Each row was made from one small tree. The marks that hang from a mark follow it in brackets, in the order of their numbers. Every link used is in the known rows. Write each row's tree.
In the rows, 128 means zero.
Known rows:
j188[j345[j931]]: [109 130 117 134 108 117 122 121 137 134  99 118 122 138 128 118 128  98
 120 145 176 124 126 170 124 123 151 140 100 127 113 129 140 127]
j782[j621[j387[j231 j541] j868]]: [148 147 105 140 143 130 120 113 124  90 108 195 139  91 128 101 134 116
 110 161 191 147 118 234 102 129 142 142 133 129 137 105 144 143]
j231[j387[j541[j931]] j621]: [134 119 138 119 139 130 121 144 131 118 122 140 126 126 111 100 148 135
 126 138 112 117 125 191 136 108 187 133 106 113 147 140 109 132]
j541[j387[j621] j868 j931[j423]]: [134 114 121 149 119 171 122 143 112 155 122 105 128 173 120 105 107 156
 180 126 105 126  98   8 134 122 156 120 156 102 154 131 153  98]
j423[j931[j541[j387[j621]]]]: [158 110 137 131 130 157 126 139 110 170  89  91 133 158 126 148 112 120
 161 145 166 134  80  84 117 115 126 137 139 112 108 121 148 113]
j345[j188 j931[j423]]: [110 144 107 139 105 134 140 114 122 139 107 147 131 129 108 124 109 110
 145 152 166 135 135 127 123 126 143 113 127 123 116 125 120 110]
j782[j423[j931[j541]] j621]: [167 125 115 140 133 113 130 128  85 157 111  91 142 131 123 116 135 118
 127 139 146 139 112 182 116 128 146 146 137 121  93 107  77 113]
j586[j423[j931]]: [143 129 130 128 112 114 139 123  95 137  87 114 139 158 116 109 139 116
 144 128 120 133 126  94 130 127 139 139 123 125 137 103 127 119]
j188[j345[j931[j423]]]: [102 136 110 147  99 126 131 116 115 136 100 128 120 146 116 105 126 104
 135 149 180 130 131 166 121 124 150 134 106 129 126 117 122 116]
j931[j423]: [117 133 122 140 120 134 137 122 106 130 129 135 127 139 114 116 127 136
 144 131 130 134 135 123 123 132 127 123 135 129 141 117 111 118]
j188[j345[j931[j541[j868]]]]: [121 122 111 138 118 136 119 129 132 153  76  81 124 157 127 113 114  96
 135 157 182 124  82 158 114 111 155 143 113 111  95 128 147 119]
j782[j423 j621]: [143 131 114 140 126 108 125 125 107 121 146 124 135 105 132 113 134 132
 111 118 128 134 144 175 129 148 145 133 142 130 110 122  90 120]
j387[j541[j931]]: [113 127 141 128 135 130 121 138 147 142 119 116 129 153 119 125 132 136
 132 146 111 121 115 149 128 109 163 134 124 112 145 124 119 124]
j387[j621[j782[j423[j931]]]]: [159 121 122 142 124 114 131 135 104 196 116  94 140 139 125 125 128 114
 110 118 126 136 144 113 122 116 176 129 139 121 111 137  96 113]
j586[j381 j423[j931]]: [140 130 138 126 102 121 136 129 106 151  75  72 147 151 108 110 144 114
 157 142 124 135 110  31 133 131 128 138 121 121 123 105 129 119]
j381[j586[j423[j931[j541]]]]: [143 134 127 127 128 134 134 128 117 127  66  76 137 171 110 135 143 101
 164 143 110 133 114  40 115 118 129 135 125 120 119  95 106 116]
j231[j387[j541]]: [129 125 133 124 128 117 123 127 140  99 109 135 126 124 121  94 140 129
 127 138 138 123 122 197 129 123 134 138 104 122 130 124 121 127]
j541[j387]: [132 116 131 127 120 136 124 128 125 105 129 121 130 128 130 131 121 138
 139 125 145 118 101  90 134 132 118 134 138 119 124 125 133 123]
j231[j387[j541] j621[j868]]: [140 129 128 122 144 115 126 134 124  94 104 161 127  87 109 100 133 113
 115 142 166 125 143 166 118 119 167 137 100 129 134 131 125 147]
j621[j387[j231 j541] j782 j868]: [140 140 110 138 142 127 123 119 134 114 101 167 142 106 126 125 129 102
  97 162 176 138 113 199 104 106 159 137 133 121 133 120 134 146]
j782[j621[j387]]: [161 138 117 133 133 140 127 120 101  90 134 159 135  95 142 111 130 132
 121 139 141 139 143 179 119 135 116 137 128 133 120 119 134 138]
j387[j231[j621]]: [123 126 119 127 139 137 126 124 116 152 137 166 130 120 115 120 145 123
 112 120 148 129 107 187 134 126 171 116 146 125 137 141 130 134]
j423[j931[j541[j387]]]: [158 111 135 125 126 138 129 132 104 140  92  88 137 152 123 138 118 124
 158 149 163 124  67  94 122 113 117 146 132 111 108 111 123 117]
j541[j387 j931[j423]]: [124 118 128 138 115 145 128 135 109 124 132 112 131 158 115 126 122 149
 171 134 110 120 101  49 137 123 137 132 140 112 154 118 118 108]
j931[j423 j541[j387[j621]]]: [132 119 130 142 128 171 132 136 108 152 112 100 126 153 118 164 106 129
 168 142 161 136  96  79 113 128 121 120 147 117 124 117 144 111]
j381[j586]: [122 136 123 129 132 133 122 129 149 107 125 117 128 127 125 118 139 124
 138 127 104 127 146  72 124 125 117 124 129 128 128 128 111 123]
j586[j381 j423]: [117 132 136 126 107 129 133 130 128 136  97  71 139 139 114 140 137 114
 151 135 119 134 117  33 130 142 122 128 123 124 128 114 143 127]
j231[j387 j621[j782]]: [158 114 122 123 132 114 135 134 100 108 132 140 130  96 121 117 143 110
  90 114 122 123 127 188 134 122 165 129 118 124 118 153 101 138]
j931[j423 j541]: [121 129 125 139 132 146 139 128 104 147 116 106 127 150 111 147 120 121
 155 147 141 136 108 147 113 124 123 124 133 124 128 111 109 121]
j541[j868 j931[j423]]: [127 126 117 145 122 145 127 134 110 148 123 108 131 166 113  90 124 150
 165 132  88 126 114  71 133 117 158 127 144 110 157 125 114 106]
j931[j541]: [133 124 131 127 139 140 130 132 128 141 112  99 129 139 125 159 121 115
 135 145 139 130 102 134 115 119 124 130 128 122 119 121 126 128]
j586[j381 j423[j931[j541[j387]]]]: [149 114 141 124 105 140 134 134 106 143  62  31 147 163 109 148 129 112
 179 155 153 129  57   8 125 127 115 146 129 106 110  97 135 112]
j541[j387[j231] j868 j931[j423]]: [125 116 105 148 114 151 119 127 107 142 125 121 135 175 112  89 129 156
 176 131 118 121  59  69 142 122 158 127 166  96 158 123 127  95]
j188[j345]: [119 127 126 132 122 121 127 132 125 126 117 125 119 134 129 110 125 112
 117 133 143 125 137 159 121 124 135 139 112 130 135 127 141 133]
j931[j423 j541[j387[j231] j868]]: [129 115 106 145 122 160 126 122  98 142 104 105 133 168 113 115 120 139
 170 142 160 128  40 102 123 125 132 127 169 101 129 114 133 103]
j782[j423]: [129 130 120 136 127 118 123 129 123 145 131 100 132 126 129 130 128 134
 127 120 124 127 144 108 130 129 146 125 134 126 120 129  97 122]
j381[j586[j423]]: [117 139 123 129 123 132 130 125 134  93 105 105 132 143 120 126 143 114
 145 122  88 129 145  31 125 135 128 124 132 128 136 110 124 125]
j381[j586[j423[j931[j541[j387]]]]]: [147 121 129 126 120 142 132 131 113 104  64  66 141 169 113 137 135 108
 173 142 124 124  87   4 120 122 118 140 135 111 117  94 115 112]
j345[j188 j931[j423 j541]]: [114 140 108 138 115 148 141 119 119 151  93 118 132 141 104 154 100  98
 152 168 181 138 108 135 112 118 136 117 123 118 104 121 112 111]
j423[j931]: [148 125 131 128 124 120 133 126 111 149 107 127 135 142 122 102 133 127
 135 133 133 131 120 121 127 117 133 140 125 126 126 119 112 120]

Write each row's tree:
[152 121 131 129 110 134 134 134 104 168  51  32 147 173 106 113 129 113
 173 152 130 135  69  16 120 119 131 141 130 103 110 104 138 112]
j586[j381 j423[j931[j541[j868]]]]
[121 127 111 137 108 156 138 121 114 129  95 107 133 140 108 160  94 105
 168 167 194 128  78  89 117 121 127 122 135 109  98 118 125 107]
j345[j188 j931[j423 j541[j387]]]
[141 139 129 135 136 134 125 119 117  83 123 159 135 101 134 103 130 135
 115 151 158 135 135 229 112 129 127 141 130 125 123 110 132 137]
j782[j621[j387[j541]]]
[138 120 134 131 130 122 128 133 141 125 109 132 126 126 127 121 131 111
 106 131 133 132 127 200 120 119 158 130 116 119 120 142 130 126]
j231[j387[j541 j621[j782]]]
[164 132 115 129 137 134 125 133 135 121 105 147 125 105 131 116 124 103
 139 131 149 141 160  90 120 135 137 132  96 138 133 134 162 132]
j231[j387[j621[j868]]]
[106 131 111 146 111 138 133 121 115 152  84  98 122 156 112 134 118  90
 144 168 189 132 107 181 108 117 146 137 103 122 110 114 120 118]
j188[j345[j931[j423 j541]]]
[151 123 109 147 126 114 127 125 109 214 116 120 143 149 123 117 141 110
 111 118 137 140 117 159 129 116 188 126 152 117 120 139 101 108]
j387[j231 j621[j782[j423[j931]]]]
[170 124 111 132 134 121 131 135 126 119 111 136 131 100 129 124 120  96
 116 128 142 140 147 109 115 130 148 132 106 133 123 144 147 134]
j231[j387[j621[j782 j868]]]
[137 138 128 128 117 122 134 123 114 114  83 103 138 158 114 103 150 114
 151 129  94 132 142  26 127 126 134 132 125 125 135 103 108 114]
j381[j586[j423[j931]]]
[117 135 124 131 150 129 123 126 129 139 110 176 132 103 105 118 138 109
 104 145 182 131 110 208 113 118 183 126 140 124 141 128 135 144]
j387[j231[j621[j868]] j541]
[138 122 119 145 130 125 127 138 126 173 135 101 133 127 133 149 121 117
 104 115 119 134 150 123 122 126 171 119 144 123 110 148 109 120]
j387[j621[j782[j423]]]
[172 118 128 131 137 151 127 141 113 159  75  98 136 140 122 147 104 103
 160 156 186 138  95  45 104 116 129 143 125 119 116 113 162 122]
j423[j931[j541[j387[j621[j868]]]]]
[143 136 109 142 136 139 114 113 116 101 111 170 138 117 133  65 139 140
 117 148 161 136  93 244 116 124 146 138 154 111 128 115 142 126]
j782[j621[j387[j231 j541[j868]]]]
[107 128 120 137 132 129 116 121 143 143 104 138 131 150 118  88 139 139
 122 135 145 126  74 194 125 118 158 129 153 107 132 126 141 115]
j387[j231 j541[j868]]
[145 110 124 128 130 152 120 136 124 125 104  72 131 150 129 133 107 135
 156 138 146 117  59  71 123 120 123 136 152 102 111 123 147 117]
j931[j541[j387 j868]]
[149 126 137 123 112 130 137 133 106 167  62  42 146 163 105 145 136 103
 166 158 138 140  84  46 120 124 126 140 117 115 112 100 127 118]
j586[j381 j423[j931[j541]]]
[154 124 125 134 132 119 129 133 103 178  96  68 139 149 120 135 128 117
 144 142 143 131 111 122 124 109 146 137 130 117 109 114  82 114]
j782[j423[j931[j541]]]
[113 125 119 149 135 122 120 128 142 193 120 120 134 139 122 134 133 112
  97 126 142 135 113 219 118 119 197 119 157 112 118 139 112 114]
j387[j231 j541 j621[j782[j423]]]
[ 98 133 134 141 126 136 130 134 129 145 120 126 128 163 104 115 129 145
 149 150 113 127 120 153 124 111 162 128 128 114 157 113 103 113]
j387[j541[j931[j423]]]
[164 128 116 141 122  98 128 123  86 142 126 118 142 119 127  88 141 134
 117 122 135 135 138 167 131 136 151 144 136 126 109 115  76 114]
j782[j423[j931] j621]
[111 129 105 150 111 141 129 122 110 153  76  89 122 166 113 106 115 103
 147 162 184 129  90 150 111 114 154 138 121 112 110 116 130 109]
j188[j345[j931[j423 j541[j868]]]]
[110 129 132 151 131 160 122 142 132 173 111 113 126 174 109  95 116 153
 160 142 103 131 116 115 120 112 182 120 147 105 155 126 141 103]
j387[j541[j868 j931[j423]] j621]
[125 122 103 128 115 150 124 117 140 141  90 123 137 139 119 160 110  95
 149 164 211 127  42 138 124 120 139 124 143 102  94 128 144 110]
j345[j188 j931[j541[j387[j231]]]]
[168 121 113 125 138 109 136 134 101 101 119 153 133  76 118 122 134  95
  95 126 146 128 139 134 122 122 169 134 108 132 125 149 112 149]
j231[j387 j621[j782 j868]]
[121 137 101 143 114 151 136 120 116 150  83 104 132 148 105 123  95 109
 162 164 172 134  91 107 113 115 144 118 140 108 104 126 126 105]
j345[j188 j931[j423 j541[j868]]]
[140 109 112 133 131 154 116 125 123 139 105  92 134 157 125 123 121 131
 155 138 164 122  29 110 128 122 131 131 163  98 119 125 152 112]
j931[j541[j387[j231] j868]]
[159 118 122 137 130 107 135 133  98 176 100  62 144 144 120 145 128 106
 118 139 137 130 101 144 117 103 161 141 137 114  98 123  63 116]
j621[j782[j423[j931[j541]]]]
[ 91 132 121 145 127 137 125 124 132 160 120 144 131 170 103 103 144 138
 148 149 123 131  94 190 127 114 177 124 143 111 166 115 108 106]
j387[j231 j541[j931[j423]]]
[129 135 141 126 146 152 125 134 117 114 116 156 129 100 122 122 129 130
 115 146 157 125 144 196 115 105 157 124 129 124 134 129 130 154]
j231[j621[j387[j541]]]
[111 125 122 136 134 137 111 133 152 157 107 126 134 169 117  86 139 144
 138 141 115 121  71 170 134 108 182 131 152  97 152 128 136 111]
j387[j231 j541[j868 j931]]
[147 137 130 131 150 135 133 134 112 105 108 159 139  78 119 137 119 103
  86 154 173 129 144 182 100 101 172 134 129 125 129 132 130 165]
j231[j621[j387[j541] j782 j868]]
[168 129 110 140 126  87 132 129 100 157 105 106 148 116 119 120 124 107
 106 134 146 132 138  89 118 116 170 145 127 126 114 124  80 125]
j621[j782[j423[j931]] j868]
[139 143 131 128 152 142 125 133 121 100 105 168 133  82 120 125 120 115
 113 157 178 131 155 159 102 105 160 131 119 130 141 124 142 163]
j231[j621[j387[j541] j868]]
[154 122 126 132 122 133 135 131  89 150  62  75 140 177 113 111 126 114
 158 139 122 131  84  71 121 117 145 141 136 109 118 102 137 114]
j586[j423[j931[j541[j868]]]]
[129 133 134 135 147 145 118 148 158 160 104 130 129 140 118 139 115 115
 138 153 136 134 138 102 109 109 171 132 119 121 151 128 160 129]
j387[j541[j931] j621[j868]]
[110 127 122 141 137 149 112 128 148 176 104 142 127 152 121  93 128 132
 130 132 149 133  91 188 121 119 168 119 155 109 134 133 167 111]
j387[j231 j541[j868] j621]
[163 105 127 131 122 143 124 133 101 140  82  73 138 161 123 107 114 136
 164 146 154 121  52  61 124 109 127 148 146  99 106 115 132 108]
j423[j931[j541[j387 j868]]]
[179 137 112 141 126 118 127 119  77 128 115 133 145 106 136  88 137 137
 125 135 146 140 155 161 123 126 138 146 131 127 110 109  90 126]
j782[j423[j931] j621[j387]]
[187 139 106 140 131 107 130 125  94 134  92 117 151 102 130 118 121 107
 114 147 152 137 162  86 113 103 156 145 121 127 119 119  89 139]
j621[j387 j782[j423[j931]] j868]
[161 106 115 133 126 143 120 126 103 159  82  94 141 170 121  98 128 133
 160 142 169 125  22 110 129 114 136 143 160  95 117 114 139 102]
j423[j931[j541[j387[j231] j868]]]
[131 130 108 130 122 145 128 125 137 151  79  93 134 141 119 136  96 102
 144 159 171 128  82 118 114 112 146 125 133 105  93 135 142 113]
j345[j188 j931[j541[j868]]]
